In the rows, zero is written as 128.
Known rows, with every way that one mark hangs from another:
J_874[J_611]: [133 154 132 126 106 141 109 137 139 120 118 141 139 111 116 132 137 128
 142 131 118 109 130 127 118 139 135 133 123 127 118 143 133 158]
J_874[J_377[J_152 J_750] J_611[J_709]]: [113 175  92 133 130 174 156 108 145 117 109 110 149  22 119 115 111 101
 115 152  85 135 119 113  99 193 112  90 105 121 129 182 174 152]
J_611[J_709[J_533[J_688[J_778] J_843[J_9]]]]: [156  98 104 200  53 146  79 137 158 138 145  62 174  85  86 116 140  91
  86 110 114 188 140 138 151  49  95 114 108 133 130 171  82 146]
J_533[J_141[J_9[J_843]] J_688[J_778] J_709]: [151 140 119 187  46 134  84  94 149 139 149 142 147  79 114 173 126 100
  71 110 134 130 158 135 164 116  76 148 122  98 123 117 118 171]
J_688[J_533[J_141[J_9]] J_778]: [147 146 120 208  90 113  88 149  71 132 109  99 141  91 111 131 136 122
 116 100 117 127 146 139 160  97  81 130 129  85 129  96 122 147]
J_377[J_152 J_724[J_741] J_750]: [ 96 104  69 136 175 174 165 126 127 165 102  74 124  98 132  91  98 144
 134 142 111 159  93 121  91 160 126 108 143 103 146 187 172 113]
J_9[J_843[J_533[J_141 J_688[J_778] J_709]]]: [132 125 131 205  16 138 106 103 142 134 137 153 176  75  98 162 130  91
  73 136 154 137 149 101 178  99 108 157 115  99 141 138  84 172]
J_778[J_152]: [132 126  92 122 125 133 147 109 121 117 113 125 106 122 142 143 110 112
 122 134 109 125 125 140 131 136 116 119 133 113 130 122 149 130]
J_611[J_709[J_533[J_141 J_688]]]: [132 110 109 174  93 137 110 114 142 155 157 141 182  82  92 156 139 136
  85 144 108 142 127 129 160  84 102 113 114 148 114 142  92 124]
J_533[J_141[J_9] J_688[J_778] J_709 J_843]: [164 152 110 199  23 123  80 119 161 147 139 124 160  79 110 191 134 131
  95 115 126 143 140 123 166  36  57 155  96 120 110 119 101 180]
J_741[J_724]: [118 117 132 126 114 120 113 119 123 130 138 110 114 135 136 135 111 140
 121 140 108 129 125 131 163 118 123 112 121 113 132 155 128 127]
J_533[J_688]: [138 115 126 143 101 137 115 132 155 135 140 121 133 108 126 144 140 137
 121 140 135 138 131 136 135 102 126 123 127 146 125 137 119 143]
J_152[J_377]: [129 114 142  96 131 127 140 122 157 136 118 139 133 105 115 112 119 127
 143 131 121 126 146 112 110 131 121 124 130 129 129 134 134 132]
J_778[J_152[J_377[J_724]] J_688]: [117  84  41 105 134 151 184  80 144 156 121 127  96 125 113 103 114  99
 128 141  95 138 126 109 105 148 100 100 145  94 158 127 196 136]
J_9[J_843[J_533[J_141 J_688 J_709]]]: [142 117 141 168  39 124 116 104 142 140 146 172 174  97 108 206 133 106
  81 134 151 128 151  97 166 111 109 170 121 110 138 135  85 158]
J_778[J_152[J_377[J_750]] J_688[J_533[J_709]]]: [113 122  59 132 126 160 168 100  86 152  88 144 126  51  97 135 134  95
 128 138  74 156 143 106 120 161  77  98 157  83 138 133 183 147]
J_874[J_377]: [136 157 134 120 126 137 122 131 141 124 118 137 135 113 139 138 117 120
 119 130 120 114 133 124 133 134 122 126 123 128 124 138 156 132]
J_843[J_9 J_533[J_709]]: [168 118 136 146 107 112 110 141 141 124 113 170 146 111 124 176 136  77
 117 102 137 143 141 113 148 120 118 156 103  95 155 157  78 130]
J_874[J_377[J_724[J_741]] J_611[J_709]]: [135 164  76 133 119 173 112 125 160 166 104 124 139 137  97 124 107 107
 124 141  96 133 107 128 114 168 118  92 116 116 109 197 148 170]
J_874[J_377[J_152] J_611[J_709[J_533[J_141]]]]: [125 165  98 149 103 161 117 118 149 118 124 157 199  38  97 147 106 122
  94 145  78 102 132 104 143 145  96 106 102 123 109 153 154 138]
J_611[J_709[J_533[J_843[J_9]]]]: [162  96 117 146  97 118 103 139 132 134 141  92 166 120  98 143 125  94
  96  98 108 169 139 130 134  90 103 130 106 127 131 153  91 118]
J_750[J_377]: [142 142 140 117 118 109 136 127 134 110 114 121 127 124 147 137 103 116
 153 123 129 143 104 129 133 142 138 113 146 117 114 120 112 141]
J_778[J_688]: [127 108  88 129 126 136 137 113 124 139 132 135 114 114 119 113 144 110
 119 121 127 141 129 116 125 133 119 125 141 109 137 102 147 133]
J_778[J_152[J_377[J_750]] J_688[J_533[J_843]]]: [119  98  73 135  95 144 176 113  77 146  91  72 121  66 102 119 131 107
 134 135  88 170 143 101 102 115  83 116 163  96 139 117 189 148]
J_152[J_377[J_724[J_741] J_750]]: [107 100 107 103 167 159 165 123 140 193  95 101 128 118 106  81 108 140
 151 136 109 152 109 120  77 157 129 116 146 108 141 191 156 127]
J_778[J_688[J_533[J_709 J_843[J_9]]]]: [167 116  91 173  62 129  93 149  97 126 125 103 150 119  99 174 152  85
 114 100 117 171 147 107 150  88  78 137 131  92 136 126 119 172]
J_533[J_141 J_709]: [133 151 127 140  93 122 115 114 136 138 131 181 156 113 115 179 123 135
 116 128 123 111 117 108 156 108  97 140 111 119 114 130 103 153]
J_874[J_377[J_152] J_611[J_709]]: [129 172  89 133 114 165 134 114 164 101 118 128 149  58 112 128 105  97
 113 148  92 122 132 111 119 173 106  90 101 126 119 157 155 161]
J_141[J_533[J_688[J_778] J_843]]: [122 129 117 207  60 131 109 156 124 125 135  70 162 102 114 125 146 130
 106 144 155 172 156 107 139  55  99 129  96 129 123 143 128 161]
J_874[J_377[J_724[J_741]]]: [132 139  91 124 143 160 121 139 143 164 104 117 127 160 126 123 105 125
 127 131 116 125 110 128 118 143 124 117 135 112 119 174 170 136]
J_688[J_778]: [117 135 117 163 109 144 118 126 130 129 123 109 133 106 114  84 127 117
 122 127 129 136 125 127 137 118 125 117 129 114 131 134 125 142]
J_709[J_533[J_141 J_688 J_843[J_9]]]: [172  89 139 163  51 110  78 149 146 133 152 109 189  94 111 190 141 133
  97 108 122 137 144 127 156  25  99 169 110 134 127 150  96 142]
J_9[J_843[J_533]]: [129 100 148 141  98 119 143 114 110 127 128 123 141 127 127 136 122  87
 103 121 158 139 157 110 134 158 146 157 136  98 151 121 115 118]
J_611[J_709[J_533[J_141 J_843[J_9]]]]: [165 102 121 158  73 105  95 127 125 137 149 108 180 109  95 166 122 103
  89 100 113 150 128 120 153  63  87 145  97 121 126 149  78 130]
J_874[J_611[J_709]]: [131 154 115 138 103 142 120 116 142 124 125 132 136 107  93 126 133 107
 124 138 111 131 125 126 124 153 119 105 111 129 116 153 113 164]
J_843[J_533[J_141 J_688]]: [143 106 144 173  73 110 119 132 140 144 131 148 158  90 114 175 143 129
 110 140 148 129 128 111 156  69 120 160 112 124 141 129  83 136]
J_9[J_843]: [127 111 136 122 108 132 131 108 116 116 141 109 130 134 131 126 119 108
 106 123 142 128 151 125 127 166 135 137 145 114 132 122 137 137]
J_9[J_843[J_533[J_709]]]: [131 119 139 144  85 126 132 103 128 126 127 160 153 129 116 166 125  85
  97 123 149 142 159 100 145 162 127 153 128  98 144 132 105 129]

Rows:
[167 118 139 151 117  83 119 128 111 146 116 156 130 109 134 184 138 114
 115  98 137 123 145 122 145 103 104 179 100  94 145  94  99 111]	J_843[J_533[J_141[J_9]]]
[159 116 137 127 100 103 117  97 109 132 143 129 126 121 133 172 117 109
  93  96 140 111 158 131 133 149 100 167 128  94 129  91 134 132]	J_533[J_141[J_9[J_843]]]
[160 101 128 197  29 130  71 149 144 130 142  96 191  71 100 146 141 122
  93 103 122 143 138 130 168  14 101 157 114 125 129 151  93 153]	J_709[J_533[J_141 J_688[J_778] J_843[J_9]]]
[156 152 111 190  67 130  82 114 157 149 137 156 145  70 116 173 139 122
  97 115 121 129 136 136 170  76  65 137 103 111 120 124 107 168]	J_533[J_141[J_9] J_688[J_778] J_709]
[100 105 125 110 158 153 186 107 137 166 121 101 133 108 111  86 118 140
 144 144 107 144 116 114  83 152 125 109 134 115 159 180 169 120]	J_152[J_377[J_724 J_750]]
[159 151  68 185  63 138 102  97 151 138 121 157 125  62 125 188 121 103
  94 116 102 125 135 141 171  83  58 128 105  98 121 117 128 170]	J_533[J_141[J_9] J_688[J_778[J_152]] J_709]
[168 130 128 135  74 115  98 135 151 121 133 122 149 133 123 182 125 101
 117 101 126 147 134 118 138  83  97 153 104 121 130 152  98 162]	J_533[J_709 J_843[J_9]]
[140 133 134 182  51 107 107 147  76 132 123  85 169 126 105 171 125 150
 123 129 124 134 132 102 154  56  90 145 130 123 119 113 109 161]	J_688[J_533[J_141 J_843]]
[137 104 109 170  78 141 113 127 152 151 156  88 181 107  93 149 133 137
  94 143 111 182 141 126 140  69 105 115 118 170 109 149 106 127]	J_611[J_709[J_533[J_688 J_843]]]
[126 119 117 154 118 126 118 115 118 153 146 150 176 106  89 142 127 127
  93 132 104 135 122 118 151 109 104 120 113 131 113 131  99 112]	J_611[J_709[J_533[J_141]]]
[154 120  91 206  31 115  96 145  76 101 101  61 139  88 113 149 116  82
 104 102 112 136 126 125 166  49  77 134 126  78 137 129 111 186]	J_688[J_533[J_141 J_843[J_9]] J_778[J_152]]
[170 133 118 197   4 130  67 128 168 127 141 116 167  76 104 181 133 106
  97 112 134 146 126 115 169  19  74 153  95 117 125 163  73 198]	J_533[J_141 J_688[J_778] J_709 J_843[J_9]]
[118 122  96 129 138 139 172 113 149 109 128  81 135 120 151 119  76 128
 146 138 118 153  89 115 118 161 126  88 144 103 138 143 149 132]	J_750[J_377[J_152 J_724]]
[129 116  77 124 149 146 154 133 152 137  94  80 124 129 141 115  66 123
 154 132 118 156  83 118 115 159 133  92 155  95 119 154 137 133]	J_750[J_377[J_152 J_724[J_741]]]
[111 122  96 163 101 152 135 129 103 118  79  91 127  77 104  84 111  99
 134 136  91 139 148 122 132 123  97  89 152  89 136 128 151 156]	J_688[J_533 J_778[J_152[J_377]]]
[117 129  87 166  89 154 132 123 158 127 105 149 146  58 108 131 127  95
 112 158 113 149 169 106 139 116  77 101  95 104 128 156 151 166]	J_141[J_533[J_688[J_778[J_152[J_377]]] J_709]]
[124 122 129 198  43 153 112 109 151 127 132 131 165  89 103 137 135  85
  82 134 152 160 156 113 162 124 123 139 124 103 147 148  95 159]	J_9[J_843[J_533[J_688[J_778] J_709]]]
[165  85 117 165  70 127  92 145 157 136 159  80 171 104  94 161 140  99
  87 115 115 185 143 139 140  64  99 122 109 147 130 165  83 135]	J_611[J_709[J_533[J_688 J_843[J_9]]]]
[169 143 135 156 105  92 117 121 122 151 114 194 143 103 124 212 134 111
 111 101 132 125 146 109 161 111  89 178  95  91 137 107  92 126]	J_843[J_533[J_141[J_9] J_709]]
[166 111 135 145  75 112 103 105 135 134 159 122 128 100 131 186 131 115
  89 109 140 119 163 143 142 121  93 162 131 117 132 100 126 147]	J_533[J_141[J_9[J_843]] J_688]
[161 112  87 199  70 115 115 112 130 140 104 133 122  58 132 166 132  90
  93 113 122 134 142 138 164  74  86 158 107  88 145 105 111 141]	J_843[J_533[J_141[J_9] J_688[J_778[J_152]]]]
[162 139 124 211  56 118  91 123 148 157 121 170 155  66 106 181 149 107
  97 110 135 141 147 123 176  70  82 159  95  96 138 117  82 150]	J_843[J_533[J_141[J_9] J_688[J_778] J_709]]
[132 115  99 174  93 125 119 128  70 137 123 129 141 102  99 139 150 125
 114 122 122 128 128 108 155 102  99 128 148  94 130  89 135 151]	J_778[J_688[J_533[J_141]]]
[157 116 118 201  56 125  83 140 141 154 141  98 181  78 106 157 141 147
  92 105 114 146 152 141 160  29  82 158 114 126 113 113 121 131]	J_709[J_533[J_141[J_9] J_688[J_778] J_843]]
[ 85 110  88 146 166 163 190 104 121 141 137  71 135  94 136  93 108 145
 127 150 110 151  98 117  93 160 120 101 131 110 166 174 181 110]	J_377[J_152 J_724 J_750]
[160 118 126 196  60 140  84 143 164 131 114 145 154  75 108 145 149  71
 104 112 140 157 139 121 163  81 111 141 100  94 154 174  66 158]	J_843[J_9 J_533[J_688[J_778] J_709]]
[145 142 121 159  49 136 105 125 167 139 148 123 165 118 112 190 132 144
 114 144 128 158 137 119 147  64  95 137 113 160 113 146 111 170]	J_533[J_688 J_709 J_843]
[127 142 112 145 119 152 110 128 135 136 126 147 173 104  85 124 141 116
 114 133  90 138 136 132 130 150 127 110 118 133 110 156 121 128]	J_874[J_611[J_709[J_533]]]
[157 128 116 206  42 133  82 161 143 112 135 101 170  92 109 162 149  90
  98 119 148 170 157 109 154  54  76 141  76 104 139 174 102 182]	J_141[J_533[J_688[J_778] J_709 J_843[J_9]]]
[117 109  80 186  99 167 116 124 137 132 116 115 149  77 114 109 132 113
  97 139  95 144 137 152 154  96 115 106 138 122 128 142 148 122]	J_709[J_533[J_688[J_778[J_152]]]]
[180 123 128 160  21 110  83 130 167 131 149 132 171  98 118 225 133 117
 102 115 135 134 127 115 162  30  79 165  95 130 122 156  79 188]	J_533[J_141 J_688 J_709 J_843[J_9]]
[127 112 129 198  76 141 115 141 148 141 118 111 145  82 108 110 145 107
 113 136 144 155 132 120 151  81 133 134 117 120 150 141  95 139]	J_843[J_533[J_688[J_778]]]
[137 147  73 196   6 141 108  92 157 133 130 121 152  75 113 182 114 120
  89 146 116 139 117 113 173  37  71 132 107 123 113 139 118 195]	J_533[J_141 J_688[J_778[J_152]] J_709 J_843]
[146 134 115 192  82 136  98 122 126 130 139 125 150  96 124 157 147  85
  78 116 146 158 190 127 147 146  80 136 103  86 135 128 141 153]	J_141[J_9[J_843] J_533[J_688[J_778] J_709]]
[151 129 115 203  77 115 101 159 126 134 132  68 145 100 125 143 153 118
 108 116 146 175 170 127 132  65  75 146  90 114 127 120 140 148]	J_141[J_9 J_533[J_688[J_778] J_843]]
[131 132 122 199  18 132 100 122 151 137 143  86 162  84 105 141 132 143
 106 138 141 140 125 110 155  23  95 139 113 139 118 131 102 183]	J_533[J_141 J_688[J_778] J_843]
[150 119  79 188  91 139 102 115 129 143 121 133 143  54 123 154 131 117
  88 116  94 128 149 157 166  80  83 137 120 101 128 109 145 126]	J_709[J_533[J_141[J_9] J_688[J_778[J_152]]]]
[173 122 140 154  84 100 100 135 131 131 118 187 159 100 118 197 135  88
 110  99 140 118 132 105 164  94 108 174  92  85 150 151  65 141]	J_843[J_9 J_533[J_141 J_709]]
[120  98 105 104 146 150 138 132 164 177 101 119 126 151 105  97 103 131
 146 137 115 138 121 119  99 138 127 113 144 111 128 171 141 136]	J_152[J_377[J_724[J_741]]]
[139 111 114 177  51 128 108 119 145 158 160 110 196  96  82 173 132 142
  86 138 115 160 130 117 157  44  91 127 109 158 105 136  92 139]	J_611[J_709[J_533[J_141 J_688 J_843]]]
[136 125 144 154  63 115 125  97 117 131 134 178 166 112 112 190 119  99
  86 126 155 122 144  90 162 135 118 172 118  92 140 124  91 142]	J_9[J_843[J_533[J_141 J_709]]]
[170 132 130 170  59 116  87 161 102 116 119  95 166 129 111 186 135 105
 126 104 115 154 145 118 152  79  84 139 123 109 130 149  95 169]	J_688[J_533[J_709 J_843[J_9]]]
[155 125 128 214  28 113  75 161  84 113 113  62 162  99  99 138 132 108
 113  99 128 138 133 115 162  38  88 143 122  89 135 134  88 183]	J_688[J_533[J_141 J_843[J_9]] J_778]
[159  98 138 140 103 118  97 156 128 126 130  99 167 130 124 150 135 116
 115  93 114 147 149 130 135  80 119 158 120 121 134 148 115 115]	J_709[J_533[J_843[J_9]]]
[177 108 138 171  59 109  90 136 157 132 131 179 163  83 115 211 144  91
 103 110 146 129 132 109 170  67 100 168  96 106 152 160  59 159]	J_843[J_9 J_533[J_141 J_688 J_709]]
